Every row comes from one small tree of marks. The marks that hang from a mark follow it in brackets, in the order of their numbers. Every link used is in the known rows. Which tree was each row made from?
Known rows:
j_603[j_382]: 0.49 -1.64 -3.09 -0.44 4.00 -3.00 3.16 -0.74 -1.54 -0.12 -0.30 -2.09
 1.64 -4.13 -1.14 -7.55 0.20 0.14 2.75 -4.14 -0.12
j_272[j_777[j_382[j_99[j_603]]]]: 0.34 1.31 -2.30 4.02 2.81 -2.38 3.26 2.16 0.58 1.24 -3.08 -4.12 4.99
 0.10 -2.95 -1.52 1.01 -1.02 2.56 -0.95 1.40
j_99[j_603 j_777[j_382]]: -2.28 0.47 -2.24 5.11 2.02 -2.33 4.50 3.82 -1.44 1.68 -1.81 -1.60 4.91
 -1.84 -2.08 -2.73 1.02 -0.41 2.92 -0.67 2.88
j_382[j_99[j_603 j_777]]: -0.99 0.93 -2.75 3.44 2.35 -3.45 5.01 4.64 -0.73 1.29 -2.11 -2.37 4.70
 -1.78 -1.13 -1.28 1.71 0.57 2.60 0.66 2.11
j_668[j_272[j_777[j_382]]]: -1.20 2.22 -1.91 3.79 4.66 -1.16 2.64 -1.08 1.26 -0.60 0.37 -3.49 5.59
 -2.82 -3.79 -5.16 0.32 -1.03 2.63 -4.00 0.24
j_272[j_777[j_382[j_99[j_603[j_749]]]]]: 2.19 1.36 0.58 2.00 3.59 -1.28 4.12 2.76 0.96 3.42 -2.46 -4.55 6.17 0.42
 -3.91 -2.29 2.75 -2.36 5.06 -0.26 2.03
j_99[j_603[j_668] j_777[j_382[j_272]]]: -2.68 0.04 -1.91 4.10 0.50 -2.79 3.08 3.04 -1.03 2.10 -2.01 -3.22 6.53
 -2.78 -1.39 0.44 4.29 0.30 -0.71 1.54 3.40
j_668[j_272[j_777]]: -0.31 1.53 -2.51 0.88 4.79 -2.28 2.22 -1.25 0.19 -1.28 1.17 -3.79 4.77
 -4.26 -3.28 -6.83 0.64 -0.56 2.25 -5.02 -2.16
j_777[j_272 j_382[j_99[j_603]]]: -3.89 1.96 -3.76 3.81 -0.24 -3.24 5.10 2.70 -3.41 2.67 -2.04 -2.79 3.97
 -0.86 -1.40 -2.95 3.14 0.15 1.34 1.15 2.31
j_382[j_99 j_272]: -1.17 0.30 -3.50 1.70 2.98 -3.14 4.55 -0.48 -0.53 2.30 -1.27 -3.47 2.30
 -2.92 0.84 -2.18 2.97 2.41 -0.71 0.90 1.46
j_382[j_99]: -0.68 1.07 -2.62 1.79 3.03 -2.43 5.31 -0.03 0.27 0.40 -0.26 -2.57 3.43
 -3.41 0.25 -3.15 1.58 1.78 2.60 -0.07 0.78
j_668[j_272]: -2.38 1.95 -2.50 0.53 3.12 -2.77 4.48 -0.91 -1.09 -0.61 2.43 -2.80 4.05
 -5.85 -1.69 -7.21 0.84 0.79 2.08 -2.61 -2.10
j_41[j_382]: -0.72 -0.38 -2.90 0.59 3.20 -0.80 4.69 -3.94 -0.23 -0.75 2.17 -3.27 3.10
 -4.02 -0.19 -6.97 1.28 1.66 1.89 0.94 -1.47
j_777[j_382]: -1.95 0.79 -2.33 3.50 2.66 -1.26 4.76 -0.64 -0.39 0.58 -0.02 -1.83 3.63
 -3.54 -0.79 -4.59 0.68 0.61 2.85 -1.28 1.54
j_382[j_272[j_777]]: 0.44 -1.10 -3.67 0.73 4.56 -2.47 1.57 -1.64 -0.90 1.36 -1.47 -4.21 2.39
 -2.54 -1.65 -4.76 2.62 0.36 -0.46 -3.73 -0.37
j_382[j_99[j_603] j_272[j_777]]: 0.58 -0.25 -3.77 0.98 2.86 -4.22 2.23 1.51 -1.07 2.53 -3.25 -5.71 2.93
 -0.83 -2.13 -2.12 2.76 0.29 -1.09 -0.81 -0.40
j_603[j_382[j_99] j_668[j_272] j_749]: 1.49 1.64 1.56 -2.00 3.84 -2.10 4.02 0.66 1.95 0.46 1.91 -4.00 7.48
 -4.91 -2.48 -3.74 3.55 -0.89 4.43 -0.04 1.30
j_272[j_777[j_382]]: 0.17 0.23 -2.24 3.74 4.42 -0.79 2.49 -1.24 0.83 -0.03 -1.32 -2.77 4.39
 -1.87 -2.49 -4.12 0.86 -0.81 3.01 -3.88 1.40
j_272[j_777]: 0.89 -0.33 -2.83 0.88 4.46 -1.74 2.16 -1.36 -0.15 -0.62 -0.51 -3.03 3.48
 -3.27 -2.22 -5.66 1.13 -0.51 2.74 -4.97 -0.95

Write each row's tree:
-1.07 0.30 -1.75 0.36 2.17 -4.06 2.13 3.86 -0.93 -1.11 0.19 -3.05 6.92
 -4.95 -3.35 -4.56 1.67 -1.22 1.70 -2.41 0.17 -> j_99[j_603[j_382 j_668[j_272]] j_777]
-4.48 0.78 -3.71 5.24 0.58 -2.48 4.07 4.07 -4.31 2.60 -2.23 -1.17 4.47
 -0.95 -2.50 -3.69 3.11 -0.82 2.04 -1.13 3.60 -> j_99[j_603 j_777[j_272 j_382]]
1.42 -2.53 -1.36 -3.38 2.92 -4.20 3.35 2.31 -3.79 4.63 -1.25 -4.82 1.60
 -2.82 -2.56 -7.70 3.18 -1.29 1.62 -1.75 -0.53 -> j_99[j_603[j_382[j_272] j_749]]
-2.54 -0.16 -2.84 6.07 3.81 -1.29 3.91 0.91 -0.20 2.76 -2.22 -1.61 3.68
 -1.72 -0.50 -1.39 2.67 1.31 0.39 -0.08 5.26 -> j_99[j_777[j_382[j_272]]]
-2.81 0.81 -0.83 3.35 1.62 -1.51 4.96 4.94 -3.95 4.78 -1.42 -1.74 5.65
 -0.53 -3.45 -4.36 4.91 -1.98 4.56 -0.45 4.27 -> j_99[j_603[j_749] j_777[j_272 j_382]]
-0.82 0.02 -3.55 1.70 3.32 -1.38 4.93 -3.51 0.83 1.81 -0.01 -4.33 2.54
 -1.87 1.08 -2.87 2.98 3.21 -1.25 4.49 0.94 -> j_41[j_382[j_99 j_272]]
-0.38 3.11 1.42 -1.99 1.05 -3.27 5.31 2.91 0.22 1.31 2.39 -5.27 8.60
 -5.20 -2.87 -3.01 4.55 -0.85 3.33 2.15 -1.30 -> j_382[j_99[j_603[j_668[j_272] j_749]]]
2.33 -0.16 -0.83 -0.93 3.75 -3.14 3.18 2.31 -0.71 4.54 -2.46 -6.08 4.10
 -0.43 -2.98 -2.84 4.64 -1.11 1.59 -0.30 0.23 -> j_382[j_99[j_603[j_749]] j_272[j_777]]
-0.54 0.63 -2.72 3.58 2.72 -1.80 5.18 1.45 0.43 0.83 -0.97 -3.54 4.81
 -0.81 -0.90 -2.01 1.56 1.39 1.85 4.00 1.47 -> j_41[j_382[j_99[j_603 j_777]]]
0.52 -1.14 -2.33 2.54 3.81 -2.89 2.41 1.47 1.47 1.02 -2.78 -2.84 5.18
 -2.38 0.04 1.15 4.17 1.33 -0.17 0.55 5.55 -> j_603[j_382[j_99[j_777] j_272] j_668]
-1.20 -0.05 -2.90 2.64 2.36 -2.29 2.53 2.30 -0.73 0.12 -2.19 -1.16 5.98
 -2.06 -0.85 -0.93 4.82 0.11 2.13 -0.98 5.75 -> j_603[j_382[j_99[j_777[j_272]]] j_668]
-1.06 0.26 -1.96 -2.45 0.99 -4.76 2.32 1.61 -1.85 -1.61 1.47 -4.28 5.67
 -6.24 -3.22 -6.70 1.40 -1.01 1.16 -2.52 -3.03 -> j_99[j_603[j_382 j_668[j_272]]]
2.02 -1.79 -0.42 -0.57 4.23 -2.83 3.78 4.70 -2.31 3.06 -1.50 -2.42 4.08
 -2.10 -3.34 -6.35 2.09 -2.37 5.61 -2.76 1.94 -> j_99[j_603[j_382 j_749] j_777]
2.25 -1.26 -0.60 1.49 6.19 -1.84 4.00 2.58 0.71 4.52 -2.98 -2.65 3.47
 -0.59 -1.02 -1.88 4.12 0.03 3.03 0.26 6.24 -> j_603[j_382[j_99[j_777] j_272] j_749]
2.80 -0.56 -0.11 -1.02 5.10 -1.88 4.89 0.98 0.45 2.34 -0.70 -2.89 3.48
 -2.37 -1.42 -5.08 2.39 -0.63 5.57 -1.12 2.44 -> j_603[j_382[j_99] j_749]
-2.03 -1.68 -4.57 1.47 1.85 -4.06 2.39 4.19 -5.33 1.87 -2.61 -1.36 2.48
 -1.44 -2.68 -6.74 2.47 -1.21 1.89 -3.82 2.02 -> j_99[j_603[j_382] j_777[j_272]]
-0.22 0.81 -2.46 4.59 4.57 -0.20 5.29 -0.93 2.46 0.08 -0.25 -2.21 4.90
 -1.24 0.17 -1.66 1.81 2.24 2.71 3.39 3.25 -> j_41[j_382[j_99[j_777]]]
-1.64 1.74 -2.38 3.71 1.16 -2.94 5.50 2.43 -0.52 1.74 -1.57 -3.37 4.34
 -1.74 -1.28 -1.90 1.01 0.30 2.28 1.53 1.56 -> j_777[j_382[j_99[j_603]]]
-0.58 2.23 1.73 -2.28 2.48 -1.52 4.57 -0.23 0.25 0.02 4.10 -3.96 7.99
 -7.00 -2.52 -5.55 4.47 -0.64 4.04 -0.65 -1.46 -> j_603[j_668[j_272] j_749]
-0.59 3.34 -1.62 5.02 4.89 -1.24 3.39 -0.45 2.98 -0.03 -0.73 -3.65 6.34
 -1.49 -3.13 -2.02 0.52 -0.40 2.64 -1.57 1.98 -> j_668[j_272[j_777[j_382[j_99]]]]
0.92 0.01 -3.50 1.94 4.65 -2.59 2.42 -0.93 0.79 1.79 -2.74 -4.52 3.11
 -1.28 -0.99 -1.76 3.12 1.11 -0.37 -1.46 1.31 -> j_382[j_99 j_272[j_777]]
-0.58 0.90 1.88 2.33 1.36 -0.96 4.55 4.40 0.01 2.37 -0.24 -2.69 8.77
 -2.97 -3.02 -1.11 4.75 -2.04 4.92 1.14 3.56 -> j_99[j_603[j_668 j_749] j_777[j_382]]
-0.25 -1.55 -1.83 -0.51 2.72 -3.00 3.42 5.02 -5.13 3.99 -1.85 -1.94 3.72
 -0.95 -3.71 -7.51 4.36 -2.53 4.54 -3.15 2.67 -> j_99[j_603[j_382 j_749] j_777[j_272]]
-2.28 0.90 -3.05 3.58 1.03 -3.68 4.90 2.07 -1.22 3.74 -2.70 -4.18 3.11
 -1.23 -0.57 -0.95 2.38 1.30 -0.83 2.69 2.22 -> j_777[j_382[j_99[j_603] j_272]]
